Each row was made from one small tree. The marks that hang from a mark follow it in brackets, in the order of their numbers. Every link used is in the known rows. Write each row's tree.
Known rows:
Z274(Z543(Z912)): [ 0.51  1.06  1.35 -0.43 -0.20  2.55  0.20 -0.50  0.70 -0.53 -0.57 -0.76
 -1.51 -4.33 -0.83 -1.14 -1.13  0.99 -1.59 -1.68  0.10  0.61  0.78 -0.61]
Z629(Z970(Z274(Z543 Z588(Z911)))): [-0.09  0.72 -0.69 -2.57 -1.80  0.78 -0.24  2.41  1.90  2.01  2.79 -1.60
 -0.09  1.67 -3.27  0.74  1.60 -1.86 -1.43  3.61 -1.11  2.07  1.18 -0.65]
Z543(Z912(Z588 Z970(Z629))): [ 1.72 -0.39 -1.02  0.86  0.64 -1.22 -0.18 -1.45 -0.89 -1.74 -1.07  1.16
  0.30  1.37  1.68 -0.04 -0.09  2.16  1.21 -3.01  2.18  0.18  1.33 -0.88]
Z543(Z912): [ 0.47  2.34  1.48 -1.55  1.60  1.36 -0.15 -1.58 -0.63  0.30 -1.70 -0.70
 -3.42 -3.47 -0.27 -0.40 -0.47  0.53 -1.58 -1.51  0.82  0.09  1.51 -0.40]
Z274(Z588 Z970(Z629)): [ 0.24  0.61  0.28  2.08  0.02 -1.36 -1.33  2.98  0.73  0.71  0.88  0.06
 -2.56  4.22 -1.27  0.10  0.12  0.25 -1.41  0.69 -0.37 -0.76  1.98  3.23]
Z629(Z970(Z274(Z543(Z912(Z588))))): [ 0.94  0.07 -0.32 -0.33 -0.79  0.40 -0.16 -0.93  0.84 -0.20  2.91  1.15
 -1.12 -1.76  0.57  1.12  0.84  0.47  0.01  0.49  2.02  1.82  2.09 -0.94]
Z912(Z588): [ 0.16 -0.48  1.88 -1.76  1.59  0.20 -1.27 -2.57 -1.87 -0.73  0.53 -0.02
 -0.61 -1.29  1.29 -0.78  1.27 -0.29 -0.77 -2.52  1.67 -1.45 -0.43 -0.36]
Z588(Z274(Z970(Z629)) Z911): [ 0.07 -0.22  0.35 -0.11  0.42 -1.29 -0.21  0.44  0.15  1.44 -3.22  0.10
 -0.36  1.51  1.28 -1.66  0.42 -0.65  1.42  2.50 -0.85 -0.74 -1.03  0.59]
Z970(Z274 Z629): [-1.58 -0.52  0.54  1.16  1.60 -0.14  1.81  3.16 -0.88 -1.27  1.74  0.85
 -2.93  0.11 -0.99  0.81 -0.02 -0.26  0.38 -0.39 -0.36  0.04  0.20  1.84]
Z588(Z274(Z543 Z970) Z911): [-0.06  0.17  0.94 -1.20 -1.12  0.43 -0.52 -0.82  1.32  1.92 -2.34 -0.70
  2.05 -0.98  0.28 -1.89  0.54 -0.71  0.08  2.64 -1.31 -0.42 -1.59 -0.91]
Z911(Z588(Z274)): [-1.61 -0.57  0.68 -1.44  1.65  0.92  0.01 -2.92 -1.47  1.08 -1.83 -1.77
 -0.19 -4.49  2.16 -0.24 -0.87 -1.27  0.09 -0.34 -0.25 -1.11 -2.62  2.15]
Z970(Z274(Z543(Z912)) Z629): [-0.62  0.20 -0.74  2.30 -0.68  1.46  2.36  3.49  0.87 -1.38  1.35  1.30
 -2.11 -2.69 -1.44  0.35 -2.02  0.81  0.47 -0.37 -0.39  1.47  0.95  1.04]
Z911(Z588(Z274(Z543(Z912)))): [-0.54 -0.36  0.04 -0.19 -0.52  2.52  0.69 -2.43  0.45  1.20 -2.55 -1.33
  0.45 -6.91  1.85 -0.75 -3.00 -0.20 -0.25 -0.25 -0.40  0.81 -1.93  1.22]
Z274(Z543 Z588(Z911) Z970(Z629)): [ 1.02  0.15 -0.19  1.12 -1.88 -0.55 -0.94  3.31  1.31  0.77  0.52 -0.27
  1.10  3.45 -2.11 -1.30 -0.40 -0.66 -1.04  2.08 -1.99 -0.64  0.55  0.95]
Z274(Z970): [-0.03  1.61  2.11  0.49  1.38 -0.61 -1.61 -1.12 -1.15  0.40 -0.09 -0.05
 -2.11  0.03 -0.50 -0.12  1.25  0.27 -2.06  0.09  0.07 -1.51  1.35  1.02]
Z543(Z912(Z970(Z629))): [ 1.21  0.83 -0.76  1.14  1.10 -0.27  0.78 -0.17  0.05 -1.46 -2.11 -0.19
 -1.48  0.22 -0.20  0.11 -0.19  2.34  0.09 -2.09  0.46  0.79  2.08 -0.13]
Z629(Z970(Z274)): [-0.23  0.79  0.79 -1.51  1.87 -0.01 -0.06  0.09 -0.41  0.29  2.63  0.05
 -3.13 -0.16 -1.41  1.63  2.57 -0.47 -1.21  1.18  0.19  0.67  2.15  0.49]
Z912(Z543 Z588(Z911) Z970(Z274)): [-0.11  0.64 -0.87 -2.20  0.89 -0.65 -1.05 -2.24 -2.69 -0.72  1.68  1.06
  2.76  2.00 -0.21  2.00  1.38 -1.71  0.07  0.77  0.42 -1.69 -1.76 -4.04]
Z543(Z912(Z970)): [ 1.11  2.39  0.16 -0.77  1.14  0.34 -0.01 -2.34 -0.57 -0.16 -2.25 -1.30
 -0.92 -1.06 -0.70  0.63  0.40  1.69 -0.95 -2.46  0.70  0.38  1.86 -1.33]
Z970(Z274(Z543 Z588(Z911)) Z629): [-0.92 -0.66 -1.01  0.02 -2.16  0.76  1.32  5.33  1.11  0.47  2.28 -0.70
  0.43  1.66 -2.74  0.00 -0.90 -1.34  0.37  1.95 -1.83  1.22 -0.65  0.88]
Z911(Z588): [-0.55  0.51  1.42 -0.73  2.12  1.10 -0.92 -2.94 -2.99 -0.43 -0.04 -1.24
 -0.47 -4.02 -0.08 -0.24 -0.24 -1.18 -2.27 -1.43 -0.36 -1.91 -1.20  2.09]
Z970(Z274(Z588) Z629): [-1.89 -0.01 -0.33  0.91 -0.01 -0.27  1.27  4.97  0.69  0.23  2.81 -0.36
 -2.90  2.24 -1.92  1.46 -0.88 -0.99  0.32  0.72 -0.23  1.13  0.80  2.86]
Z911(Z588(Z274(Z543 Z970(Z629)))): [-0.50 -2.26 -0.48  3.62 -0.77 -0.25  0.40  0.05  0.41 -0.20 -0.55  0.97
  1.33 -1.62  1.90 -0.83 -2.09 -0.03  0.56  1.36 -1.44 -1.17 -1.97  4.01]
Z629(Z970): [ 0.80  0.51  1.31 -2.52  2.52  0.25 -1.31 -1.22 -0.42  0.12  0.24 -0.69
 -2.67 -0.68 -0.60 -0.11  2.62  0.14 -2.19 -0.05  0.48 -0.55  2.12  0.27]

Write each row's tree:
[ 0.41 -1.20  0.91  3.49 -0.29 -0.07  0.23  2.31  0.65 -1.57  1.19  1.55
 -0.78  0.63 -0.95 -1.10 -0.46  1.20 -1.03  0.41 -1.29 -1.47  0.95  2.11] | Z274(Z543 Z970(Z629))
[-0.94 -0.09 -0.67 -0.27  1.11 -0.69 -0.46 -1.70 -2.19 -1.73  2.92  1.56
  1.32  2.24  0.48  2.90  0.82 -0.99 -0.17 -0.67  1.31 -1.64 -0.79 -2.50] | Z912(Z543 Z588 Z970(Z274))
[-0.89 -1.43 -1.07  3.21 -0.82 -0.29  2.74  3.41  0.52 -2.45  2.49  0.72
  0.86  1.14 -2.04  1.45 -0.06  0.96  0.96 -1.03 -1.77  0.89 -0.03  0.39] | Z912(Z970(Z274(Z543) Z629))
[-0.14  0.84 -0.25  1.54 -1.08  0.80 -0.29 -2.84  0.31  1.63 -2.30 -0.34
  0.46 -4.93  2.06 -0.16 -2.43  0.17 -0.30  1.01 -0.49  0.01 -0.98  2.22] | Z911(Z588(Z274(Z543(Z912) Z970)))
[-0.73  2.14 -1.60 -2.45 -0.43 -0.28 -0.73  1.34 -0.47  0.96  1.41 -1.19
  1.38  3.70 -2.79  2.85  0.37 -2.28 -0.76  2.15 -0.98  0.18 -0.68 -2.43] | Z912(Z543 Z970(Z274(Z588(Z911))))
[-0.27 -2.19 -0.23  1.13  1.39 -1.05 -1.29 -0.25 -0.20 -0.56 -0.34  3.39
 -0.28  2.81  3.89  0.01 -0.86 -0.96  1.72  1.55  1.68 -2.74 -1.00  0.81] | Z912(Z543 Z588(Z274(Z970(Z629))))
[ 0.26  1.03  0.23 -1.77 -1.59  0.78  0.32 -1.24 -0.91  0.11  0.79  0.22
  1.33 -2.98 -0.15 -0.64 -0.34 -0.28  0.58  0.25  0.71  0.95 -0.77 -2.59] | Z970(Z274(Z543(Z912(Z588(Z911)))))
[-0.21 -3.46  0.22  2.76 -0.92 -1.14  0.11  0.52  1.49 -0.43  0.25  2.30
  1.40  1.38  3.04 -1.57 -0.63  0.50  1.95  0.59  0.46 -0.87 -1.10  1.23] | Z912(Z588(Z274(Z543 Z970(Z629))))
[ 1.46  2.33 -1.23 -1.89 -2.71  0.97 -0.30 -0.01  1.60  1.55 -1.66 -2.93
  2.35  0.53 -2.57 -0.25 -0.28  0.49 -1.05 -0.37 -1.13  1.72  0.58 -2.66] | Z274(Z543(Z912(Z970)) Z588(Z911))
[-1.11  2.50  0.19 -2.70 -0.26  0.30 -0.16  1.85 -0.69  2.39  1.02 -2.20
 -1.19  1.04 -2.51  1.03  0.78 -2.30 -0.80  1.57 -0.83  0.97 -0.20 -0.11] | Z970(Z274(Z588(Z911)))
[ 0.31  0.83  0.63 -2.85 -1.61  2.00 -0.55  1.56  1.07  1.51 -0.01 -2.83
  1.32 -0.46 -2.71 -1.34 -0.19 -1.36 -1.85  0.62 -1.42  0.04 -0.47 -1.01] | Z274(Z543 Z588(Z911))
[ 0.45 -1.52  0.08  0.94 -0.99 -0.03  0.59  1.37  1.66  0.73 -2.23  0.52
  1.57  0.56  0.50 -2.29 -0.24 -0.36  1.20  2.28 -1.65 -0.32 -1.42  0.51] | Z588(Z274(Z543 Z970(Z629)) Z911)
[ 0.09 -0.69  0.14  3.07 -1.71  0.04 -0.67  4.12  2.13  0.06  1.87  0.30
 -0.64  3.28 -1.92 -0.36 -0.81  0.24 -1.31  0.84 -1.34 -0.45  1.27  2.84] | Z274(Z543 Z588 Z970(Z629))
[-1.33 -1.64  0.11  2.27 -0.11  0.75  2.35  4.12  0.65 -2.09  2.80  1.11
 -1.00 -1.05 -1.68  0.31 -1.07 -0.02  0.17 -0.26 -1.05  0.45 -0.19  1.72] | Z970(Z274(Z543) Z629)
[-1.22  0.16  0.02  1.16 -0.83  0.13  1.71  1.04  0.19 -1.16  2.30 -0.51
  1.57 -0.18 -2.28  2.05  0.75  0.50 -0.52 -1.05 -1.50  0.89 -0.24 -1.12] | Z912(Z970(Z274(Z543)))
[-0.58 -0.97  0.66  1.47  0.97 -1.05  0.31  1.13  0.91  0.66 -1.91  0.93
 -1.54  1.32  1.51 -0.40 -0.08  0.32  1.14  1.04 -0.28 -0.65  0.04  2.51] | Z588(Z274(Z970(Z629)))
[-0.94 -0.38 -0.86  2.12  0.95 -1.26  1.98  2.20 -0.54 -2.00  1.43  0.48
 -0.74  2.42 -1.62  1.73  0.60  0.75  0.80 -1.07 -0.66  0.41  0.38  0.75] | Z912(Z970(Z274 Z629))
[-1.47 -1.65  0.53 -0.17  0.05  1.86  0.61 -1.74  0.07  0.38 -0.91 -1.40
  1.41 -5.52  1.52 -0.84 -1.73 -1.20 -0.12 -0.04 -1.31 -0.51 -2.84  1.95] | Z911(Z588(Z274(Z543)))
[-1.31  0.58 -0.57 -1.11 -0.29 -0.04  0.88  4.43 -0.05  1.02  1.39 -1.21
 -1.28  2.57 -2.06  0.70 -0.46 -2.11  0.58  1.83 -0.79  1.00 -0.25  1.20] | Z970(Z274(Z588(Z911)) Z629)
[ 0.73 -1.48 -1.55  0.44  0.30 -1.30  0.81 -1.80  0.97 -0.36 -3.02  0.59
  0.90  1.03  3.66 -0.18 -0.56  2.09  3.20 -2.09  2.08  1.03 -0.05 -0.79] | Z543(Z912(Z588(Z274) Z970(Z629)))
[-1.03 -2.84  1.30 -1.25 -0.50  1.33  0.29 -1.68  0.95  0.35 -0.11  0.03
  1.73 -2.50  2.79 -1.54 -0.17 -0.44  1.01 -1.19  0.80 -0.20 -2.33 -0.50] | Z912(Z588(Z274(Z543)))
[ 1.96 -0.64  0.28  3.24 -1.05 -0.42 -1.01 -0.22  0.26 -1.33  0.49  2.51
 -0.34 -0.03  1.52 -1.36 -1.18  1.76  0.04 -0.68  1.29 -0.68  1.42  0.87] | Z274(Z543(Z912(Z588)) Z970(Z629))
[-0.51 -0.23  0.52 -0.02  0.21  1.02  0.53  1.20  1.02 -0.59  3.34  0.12
 -1.46 -0.91 -2.00  1.15  1.58 -0.34 -1.15  1.05 -0.47  0.97  1.73  0.30] | Z629(Z970(Z274(Z543)))
[ 1.03  1.81  0.46 -2.14 -0.05 -1.04 -2.09 -4.31 -0.49  2.67 -3.97  0.30
  0.58 -0.66  3.43 -1.51  0.78 -0.43  1.37  1.38  1.84  0.00 -0.43 -1.99] | Z543(Z912(Z588(Z274(Z970) Z911)))
[-1.43  0.85  0.11 -1.82 -2.17  1.46  0.48  3.12  0.61  1.43  2.16 -2.21
  0.80  0.21 -3.08  0.53 -0.24 -2.10 -0.74  1.82 -1.69  1.50 -1.00 -0.39] | Z970(Z274(Z543 Z588(Z911)))
[ 1.56  1.13  0.03 -0.70  0.70 -0.94 -1.07 -4.06 -1.31 -0.74 -1.21 -0.19
  0.62 -0.21  1.19  0.41  0.79  1.44 -0.23 -2.95  2.48  0.17  1.21 -2.29] | Z543(Z912(Z588 Z970))
[-0.14  1.23 -1.65  2.05  0.56 -0.96  1.95  1.65 -0.25 -1.51  0.16  0.67
 -1.93  0.84 -0.95  2.08 -0.58  1.67  1.15 -1.17  0.39  1.85  1.79  0.15] | Z543(Z912(Z970(Z274 Z629)))
[ 2.50  0.16 -1.32 -0.73  0.56 -1.46 -0.61 -2.60 -1.51 -1.26 -2.63  0.44
  1.99  1.58  1.29 -1.30  0.69  1.49  1.36 -1.99  1.41 -0.03  0.30 -2.66] | Z543(Z912(Z588(Z911) Z970(Z629)))
[ 1.43  0.18  0.49 -2.89  0.85 -1.36 -1.38 -4.06 -2.42 -0.56 -1.10 -0.79
  3.19  1.24  0.62 -0.99  2.71 -0.07 -0.16 -1.65  0.64 -1.30 -0.85 -3.54] | Z912(Z588(Z911) Z970)
[-0.54 -0.64  0.81 -3.06 -0.36  2.22  0.78 -0.52  1.08  1.46 -2.58 -1.76
  1.94 -3.27  0.43 -2.49  0.01 -0.96  0.42  1.13 -1.25  0.19 -2.46 -1.84] | Z588(Z274(Z543) Z911)
[ 0.24 -1.33  0.74 -1.33 -1.61 -0.40 -1.37 -2.66  0.18  1.68 -1.34  0.36
  3.42 -0.22  2.22 -1.94  1.12 -0.74  0.95  1.59 -0.15 -0.90 -2.31 -1.72] | Z912(Z588(Z274(Z543 Z970) Z911))
[ 2.47  1.57 -0.24 -2.75  0.22 -0.72 -1.40 -4.88 -2.11  0.39 -2.50 -1.09
  2.15 -0.16  1.00 -0.63  1.54  0.76  0.18 -1.91  1.65 -0.10  0.37 -4.00] | Z543(Z912(Z588(Z911) Z970))
[-1.12  1.25 -0.20 -1.81  0.29 -0.23 -0.62  2.15  0.99  1.87  2.97 -1.27
 -3.40  2.36 -2.44  2.69  1.79 -1.21 -1.28  1.92  0.25  1.62  2.69  1.64] | Z629(Z970(Z274(Z588)))
[-0.79  3.53 -1.35 -0.18 -1.09 -0.19  0.71  0.99  0.75  1.49  0.63 -1.87
 -1.68  1.63 -2.30  3.46  0.06  0.69 -0.26 -0.44  0.63  2.72  1.89 -0.26] | Z543(Z912(Z970(Z274(Z588))))
[ 1.26 -0.22 -1.13  2.16 -0.56  0.56  1.51  1.26  1.45 -2.10 -0.96  0.18
  0.29 -0.57 -0.82 -0.50 -1.10  2.59 -0.13 -2.19 -0.48  1.06  1.35 -0.70] | Z274(Z543(Z912(Z970(Z629))))
[-0.05 -3.27 -1.71 -0.19  1.26 -0.65  0.23 -0.82  0.18 -1.49 -0.81  2.07
  2.00  3.10  3.51  0.42 -0.50  0.27  2.24 -0.82  1.38 -1.70 -1.87 -1.24] | Z912(Z543 Z588(Z274) Z970(Z629))
[-1.03  0.31  0.70  0.52  1.03 -0.58 -1.40 -3.40 -1.40  1.86 -1.72 -0.44
 -0.27 -2.36  2.12  0.17 -0.40 -1.05 -0.61  1.00 -0.51 -1.48 -1.76  2.89] | Z911(Z588(Z274(Z970)))
[ 1.25 -2.05 -0.28  1.09  1.10 -2.09 -0.31 -0.86 -1.45 -2.49  0.39  1.02
  1.19  2.82  1.10 -0.12  1.26  1.28  0.94 -2.81  0.97 -0.93  0.05 -0.62] | Z912(Z588 Z970(Z629))
[-0.69 -0.69  1.02 -0.52  1.31 -0.40 -2.23 -2.60 -0.36  0.82 -0.41  2.17
  0.09  1.00  3.61  0.32  0.06 -1.08  0.26  1.43  1.85 -2.73 -1.23 -0.65] | Z912(Z543 Z588(Z274(Z970)))
[ 1.96 -1.72 -1.31  2.34 -1.14 -0.31  0.66 -0.79  0.42 -2.34 -0.09  1.16
  1.95  0.46  1.17 -0.67 -0.87  2.42  0.95 -2.93  1.04  0.40  0.52 -1.25] | Z274(Z543(Z912(Z588 Z970(Z629))))
